Every row comes from one small tree of marks. Brackets hold a mark, then the marks that hang from it, in alphabetical order. Every link used is in the known rows. Which tree was each row made from?
Known rows
(pero belok gazo kivavil (sifar nadup)): [ 3.973  3.283 -4.098  0.419  4.598 -0.872  1.486 -6.554 -0.904 -1.221
 -1.446  0.846 -0.158 -2.001  1.960  2.527  3.055  3.735  0.261 -3.449
 -0.919 -0.609 -3.176]
(gazo (pero (kivavil ruvatuk) sifar)): [ 1.362  1.521  1.403 -0.464 -0.211  1.425  2.474 -2.394  1.576 -3.835
  1.127  0.616 -0.484 -0.949  3.855  1.505  3.836  0.849 -2.262  0.002
 -0.793  1.380 -2.982]
(belok (pero gazo kivavil (sifar nadup))): [ 3.351  1.046 -2.768 -1.000  3.353 -2.501  2.529 -5.467 -1.820 -2.098
 -1.595  1.781 -0.207 -3.023  3.383  2.199  2.260  2.863 -0.761 -2.067
  0.251 -0.798 -0.382]
(gazo (pero belok (kivavil ruvatuk) sifar)): [ 1.206  1.965  0.681 -0.827  1.196  2.479  1.323 -3.275  1.904 -2.624
  1.417  0.587 -1.126 -2.125  3.440  3.067  4.385  1.196 -2.446 -1.835
 -1.682  0.727 -3.795]
(pero belok): [-0.034  0.462 -0.714 -0.555  1.404  1.227 -1.173 -0.949  0.599  1.353
  0.855 -0.228 -0.662 -0.911 -0.398  1.246  0.568  0.342 -0.325 -2.049
 -0.758 -0.567 -0.720]
(sifar nadup (pero gazo (kivavil ruvatuk))): [ 3.490  3.690 -3.608 -2.918  3.994 -0.317  4.385 -4.823 -0.354 -2.319
 -1.992  0.249 -1.692 -0.758  3.376  2.849  3.790  0.909  0.546  0.345
 -0.120 -3.697 -1.075]
(pero (kivavil ruvatuk)): [ 0.697  2.080 -0.540 -0.803  0.170  2.935  1.608 -2.543  1.199 -1.148
  1.599 -0.691  0.750 -0.288  2.208  1.619  1.876 -1.303 -0.418  1.306
 -0.148 -0.454 -1.337]
(gazo (pero kivavil sifar)): [ 1.510 -0.440  1.733  0.447  0.071 -0.577  2.631 -2.574  0.857 -4.098
  0.652  1.831 -0.238 -0.066  3.474 -0.223  2.432  3.444 -2.873 -0.519
 -0.707  1.232 -3.268]
(sifar nadup (pero belok gazo kivavil)): [ 3.714  2.766 -3.881 -2.323  5.091 -1.658  3.611 -6.043 -1.209 -1.120
 -1.416  1.141 -2.422 -0.900  2.410  2.416  3.029  3.591 -0.176 -2.006
 -0.821 -4.206 -2.250]
(gused (gazo (pero (kivavil ruvatuk) sifar))): [ 0.696  2.742  2.826 -0.729  1.139  1.060  1.938 -1.842  1.684 -4.343
  0.924 -1.322 -0.693 -2.076  5.401  1.693  2.488  2.765 -1.317 -0.066
 -2.082 -0.398 -3.078]
(kivavil ruvatuk): [-0.704  2.146 -0.187 -0.959  0.059  2.302 -0.294  0.468  0.920  0.300
  0.067 -1.027 -0.275 -0.890  0.474  1.977  1.386 -2.404  0.577  0.455
 -0.045  0.195  0.245]
(sifar nadup (pero kivavil)): [ 2.196  0.519 -1.295 -1.424  2.872 -2.056  3.840 -4.007 -1.435 -1.099
  0.715  0.284 -1.437  1.130  2.972 -0.342  2.585  2.272 -1.834  0.824
 -0.847 -2.910 -1.458]
(pero sifar): [ 1.304  0.303  0.457  0.744  1.278 -0.211 -0.552 -2.006  0.673 -0.946
  0.119 -0.430  0.165 -0.335  0.411  0.188  1.656  1.501 -1.076 -2.158
 -0.325  1.588 -1.093]
(belok (pero gazo (sifar nadup))): [ 2.069  0.814 -2.699 -1.482  3.346 -3.036  0.834 -2.514 -1.991 -1.031
 -2.871  1.719 -0.758 -3.051  1.360  2.012  1.713  1.539  0.041 -2.497
  0.014 -0.696  1.258]
(gazo (pero belok)): [-1.008 -0.386  1.198 -0.851  0.053  0.044  0.707  1.243 -0.022  0.018
  0.390  2.036 -1.437 -0.954  0.695  1.166  0.582  1.036 -1.456 -1.144
 -0.898 -0.853 -1.523]
(kivavil pero): [-1.539  0.726  0.384 -0.063  1.205  1.754 -0.777 -1.076  0.017 -1.140
  0.401  1.354 -2.302 -0.946 -0.564 -1.370  0.462 -0.422 -1.074 -1.097
 -0.534  0.018 -1.185]
(ruvatuk (kivavil pero)): [-3.203 -0.095  1.845 -0.430  0.086  1.608 -0.074 -2.185  0.842 -2.152
  0.859  0.812 -0.864 -0.383  1.617 -0.327 -0.495  1.437 -2.325 -2.015
 -0.817 -0.264 -0.233]
(kivavil (pero (sifar nadup)) ruvatuk): [-0.702  3.817 -1.241  0.104  3.391  1.686 -0.630 -2.158 -0.375 -0.713
  0.135  0.135 -2.589 -1.735 -0.329 -0.045  3.814 -1.265 -1.476 -2.278
 -1.084  1.617 -0.514]
(ruvatuk (kivavil (pero belok gazo sifar))): [-0.032  2.361 -0.051 -0.509  3.658  2.560 -1.146 -6.161  1.666 -3.558
 -1.225  1.452 -1.620 -3.209  1.686  3.163  1.765  4.057 -1.652 -6.490
 -1.541  0.232 -2.395]
(gazo (pero belok kivavil (sifar nadup))): [ 1.500  0.821 -0.422  0.240  2.403 -1.353  2.475 -3.139 -0.997 -0.892
  0.728  1.943 -0.919 -1.025  2.774  0.669  3.271  3.214 -2.588 -2.278
 -1.596  0.274 -3.454]
(gused (gazo (pero (sifar nadup)))): [-0.317  1.386  1.622  0.304  2.246 -3.730  1.231  0.742 -1.719 -1.296
 -1.462 -0.091 -1.224 -1.561  3.112 -0.852  0.915  4.026 -0.850 -0.922
 -2.634 -0.395 -0.942]
(sifar pero): [ 1.205 -0.660  0.333 -1.616  1.749 -0.984  1.057 -1.336  0.673 -1.683
  0.045 -0.187 -1.914  0.516  1.226  0.203  1.894  1.409 -1.224 -0.634
 -0.242 -2.602 -0.495]
(kivavil (pero sifar)): [-0.256  0.941  0.834  0.843  2.502  1.033 -1.229 -2.527  0.947 -2.733
  0.686  0.859 -1.827 -1.444 -0.394 -1.205  2.005  0.939 -2.183 -3.303
 -0.773  1.747 -1.829]

Which tree is each row?
[ 4.157  2.275 -2.591 -0.373  3.643  0.903  0.702 -6.969  1.292 -2.830
 -0.901  0.745 -0.404 -2.120  2.170  3.081  2.645  3.612  0.113 -3.961
 -0.356 -0.430 -3.704]  (pero belok gazo kivavil sifar)
[ 2.463  4.024 -2.960 -1.611  2.211  3.295  1.266 -4.550  1.294 -1.125
 -0.701 -0.020 -0.791 -2.619  2.131  4.979  2.557 -0.183  1.625 -1.616
 -0.102 -1.925 -2.013]  (pero belok gazo (kivavil ruvatuk))
[ 0.277  2.492 -1.916 -1.292  3.536  1.893 -0.746 -2.950  0.214 -1.554
 -1.791  2.346 -2.925 -2.842 -1.075  2.064  1.056  0.863  0.312 -3.532
 -0.334 -1.142 -1.896]  (kivavil (pero belok gazo))
[ 1.261  3.715 -3.343 -0.089  5.809  0.305 -0.642 -4.516 -1.098 -0.735
 -2.320  2.114 -3.000 -3.081 -0.671  1.677  2.906  2.238 -0.212 -5.520
 -1.128  0.080 -2.428]  (kivavil (pero belok gazo (sifar nadup)))
[ 0.399 -0.284  1.062 -0.831  0.474  0.677  1.994 -1.996  0.199 -1.443
  1.276  2.723 -0.941 -0.875  2.745  0.877  0.702  2.167 -2.253 -0.601
 -0.700 -0.701 -3.128]  (gazo (pero belok kivavil))
[ 0.172  0.059  1.380 -0.199  1.203 -0.165 -0.072 -0.669  0.911 -1.288
  0.183  1.472 -1.342 -1.538  1.290  1.112  2.434  2.419 -2.465 -3.431
 -1.301  0.849 -2.662]  (gazo (pero belok sifar))
[ 3.005  1.351 -1.901 -2.897  3.919 -0.493  1.240 -3.597  0.612 -1.622
 -2.061  0.944 -2.839 -1.604  0.822  3.297  2.381  2.691  0.517 -3.349
 -0.280 -4.001 -1.914]  (sifar (pero belok gazo))
[ 2.228  2.341 -0.304 -0.103  0.823  2.590  0.646 -4.298  2.068 -2.475
  1.259 -1.355  0.362 -0.768  2.865  1.894  3.666  0.141 -0.997 -1.022
 -0.449  1.145 -2.357]  (pero (kivavil ruvatuk) sifar)
[ 2.794  2.005 -2.678 -0.844  2.395  0.907  1.440 -5.065  0.519 -1.226
 -0.760  1.108 -0.261 -1.712  1.854  3.256  0.992  2.421  1.251 -1.818
  0.048 -1.925 -2.614]  (pero belok gazo kivavil)
[ 1.331  1.900 -1.959  0.584  3.741 -1.054 -0.844 -2.494 -1.057  1.507
  0.354 -0.252 -0.723 -1.401 -0.039  0.935  2.565  1.790 -1.180 -3.778
 -1.086  0.679 -1.325]  (pero belok (sifar nadup))
[ 0.920  4.884 -2.032 -1.511  4.256  4.470 -1.205 -4.426  1.744 -2.526
 -2.020  0.562 -3.282 -4.110  0.065  3.827  4.067 -0.233 -0.003 -5.503
 -0.875  0.387 -2.590]  (kivavil (pero belok gazo sifar) ruvatuk)
[-2.045  3.263 -0.549 -1.391  2.583  4.879 -1.781 -1.460  1.029  0.511
  1.080  0.262 -3.234 -2.501 -0.777  1.987  2.202 -2.271 -0.813 -2.520
 -0.856 -0.198 -1.343]  (kivavil (pero belok) ruvatuk)
[ 0.824  1.636  1.357  0.471  2.600 -3.062  2.734 -2.334 -1.555 -3.029
  0.085 -0.091 -0.531 -1.085  4.822 -0.661  1.371  5.018 -1.457 -0.355
 -2.609 -0.610 -2.356]  (gused (gazo (pero kivavil (sifar nadup))))
[ 3.359  4.812 -3.741 -0.461  3.309  0.542  2.566 -5.180 -0.269 -1.922
 -1.924 -0.080  0.251 -1.832  2.552  2.797  3.976  1.069  1.222 -0.904
  0.056  0.338 -1.794]  (pero gazo (kivavil ruvatuk) (sifar nadup))
[ 1.177  4.401 -1.398 -0.935  3.029  3.195 -0.214 -3.733  1.543 -3.684
 -2.307  0.817 -2.654 -2.990  0.105  2.119  3.761 -0.596  0.811 -3.418
 -0.326  0.953 -1.668]  (kivavil (pero gazo sifar) ruvatuk)
[ 2.002  1.549  0.007 -2.434  1.725  2.086  2.842 -4.104  1.473 -2.669
  1.506 -0.925 -1.369  0.073  3.278  1.953  3.501 -0.045 -1.659  0.537
 -0.758 -2.536 -1.637]  (sifar (pero (kivavil ruvatuk)))
[-1.265  0.687  2.238 -0.974  1.190 -0.839  0.148  1.676 -0.090 -0.849
 -0.003  0.123 -1.971 -2.217  2.662  1.085 -0.615  3.067 -0.697 -1.439
 -2.415 -2.298 -1.419]  (gused (gazo (pero belok)))
[ 0.334 -0.219 -0.648 -0.684  2.512 -2.446  0.122 -1.630 -1.969  0.533
  0.158  0.624 -0.955 -2.138  0.986  0.242  1.848  0.954 -2.021 -1.933
 -0.589  0.079  1.374]  (belok (pero (sifar nadup)))
[ 4.512  1.736 -1.900  0.467  1.989 -0.100  1.814 -5.913  0.828 -4.152
 -1.842  0.919  0.505 -1.115  2.571  1.600  2.101  3.228  0.705 -2.034
  0.283  0.080 -2.911]  (pero gazo kivavil sifar)
[-0.205  3.877 -1.756 -1.974  2.282  2.968  0.157 -1.602  0.759 -2.280
 -2.507  1.428 -2.848 -2.810 -0.031  2.160  1.905 -2.002  1.345 -1.015
  0.106 -0.711 -0.638]  (kivavil (pero gazo) ruvatuk)
[ 1.770  1.827 -1.436 -3.230  1.159  1.685  2.304 -3.421  0.310 -2.389
 -1.058  0.948 -0.709 -3.445  3.312  4.411  1.736 -0.865  0.796  0.105
  0.818 -1.885  0.491]  (belok (pero gazo (kivavil ruvatuk)))
[ 2.463  2.217 -3.686 -2.399  5.112 -2.182  1.760 -3.200 -1.292  0.215
 -2.736  0.980 -2.595 -1.466  0.667  2.639  2.677  2.667  0.370 -2.571
 -0.491 -4.198 -0.722]  (sifar nadup (pero belok gazo))
[ 2.827  2.330 -2.150 -0.145  3.047  0.381 -1.090 -3.952  1.074 -1.581
 -1.971  0.591 -0.599 -2.511  0.189  3.264  2.188  2.494  0.613 -4.893
 -0.136  0.045 -2.196]  (pero belok gazo sifar)
[ 1.379  1.605 -1.276 -1.508  2.588  0.129  1.432 -4.151 -0.818 -0.675
  1.294 -0.387 -0.045 -2.620  3.272  2.156  3.232 -0.531 -2.042 -1.184
 -0.393  0.435  0.213]  (belok (pero (kivavil ruvatuk) (sifar nadup)))
[ 1.083  1.213  2.580 -0.286  2.809  0.105  1.060 -3.314  0.823 -3.383
  1.527 -0.324 -1.256 -2.237  4.954  1.342  1.523  5.226 -2.168 -2.827
 -3.072 -0.628 -4.130]  (gused (gazo (pero belok kivavil sifar)))
[-0.374  1.932  1.139 -0.110  3.432 -2.442  0.218 -0.119 -1.614 -0.298
 -0.384 -0.612 -2.182 -2.275  2.270  1.030  1.341  4.437 -1.234 -3.255
 -3.078 -0.752 -1.680]  (gused (gazo (pero belok (sifar nadup))))
[ 1.345  3.495 -3.036  0.275  4.320 -1.126  0.593 -3.639 -1.379 -2.065
 -3.195  2.398 -2.278 -2.171 -0.395 -0.269  2.356  1.928  0.301 -3.005
 -0.296  0.814 -1.233]  (kivavil (pero gazo (sifar nadup)))
[ 3.777  3.475 -2.764 -3.529  3.983  2.399  2.373 -5.987  1.543 -2.708
 -0.757 -0.168 -2.360 -2.010  3.149  5.111  4.204  1.275  0.329 -2.104
 -0.324 -4.117 -2.698]  (sifar (pero belok gazo (kivavil ruvatuk)))
[ 3.089  1.914 -1.206 -2.286  2.269  1.678  1.194 -5.281  1.146 -3.715
 -0.793  0.571 -0.501 -3.799  3.795  4.273  3.630  0.089 -0.291 -1.881
  0.409 -0.243 -0.807]  (belok (pero gazo (kivavil ruvatuk) sifar))
[ 2.763  0.886 -0.342  0.503  2.571  1.464 -0.069 -5.403  1.353 -1.450
  2.241 -0.162  0.034 -1.182  1.939  1.504  2.657  2.569 -2.030 -3.432
 -0.827  0.872 -3.574]  (pero belok kivavil sifar)
[-0.391  2.618 -1.216  0.208  3.518 -0.417  0.744 -4.806 -0.654 -3.394
 -2.496  1.578 -1.136 -1.975  1.823  0.690  1.243  3.903 -0.662 -4.060
 -1.085  0.266 -0.922]  (ruvatuk (kivavil (pero gazo (sifar nadup))))
[ 1.431  2.339 -1.131 -0.095  3.389  0.575 -0.091 -4.173  0.796 -3.971
 -2.744  1.996 -2.291 -2.067 -0.392  0.671  2.353  1.620 -0.014 -3.825
 -0.209  1.015 -2.127]  (kivavil (pero gazo sifar))
[-1.623  1.902 -0.479 -0.960  2.597  2.525 -0.385 -4.377  1.161 -2.206
 -1.107  1.629 -1.967 -2.330  1.239  2.762  0.064  2.841 -0.599 -4.294
 -0.910 -1.594 -1.408]  (ruvatuk (kivavil (pero belok gazo)))
[ 3.713  4.140 -2.794 -0.862  3.638  3.384  0.466 -6.327  1.914 -2.706
 -0.812 -0.454 -0.789 -3.178  2.168  5.016  4.093  1.472  0.628 -3.579
 -0.361  0.057 -3.396]  (pero belok gazo (kivavil ruvatuk) sifar)
[-2.250  1.237  0.773  0.849  2.242 -0.213 -0.060 -3.643 -0.706 -1.723
  0.238  0.786 -0.762 -0.761  1.657 -0.854  1.411  2.894 -2.998 -3.506
 -1.539  1.240 -0.648]  (ruvatuk (kivavil (pero (sifar nadup))))
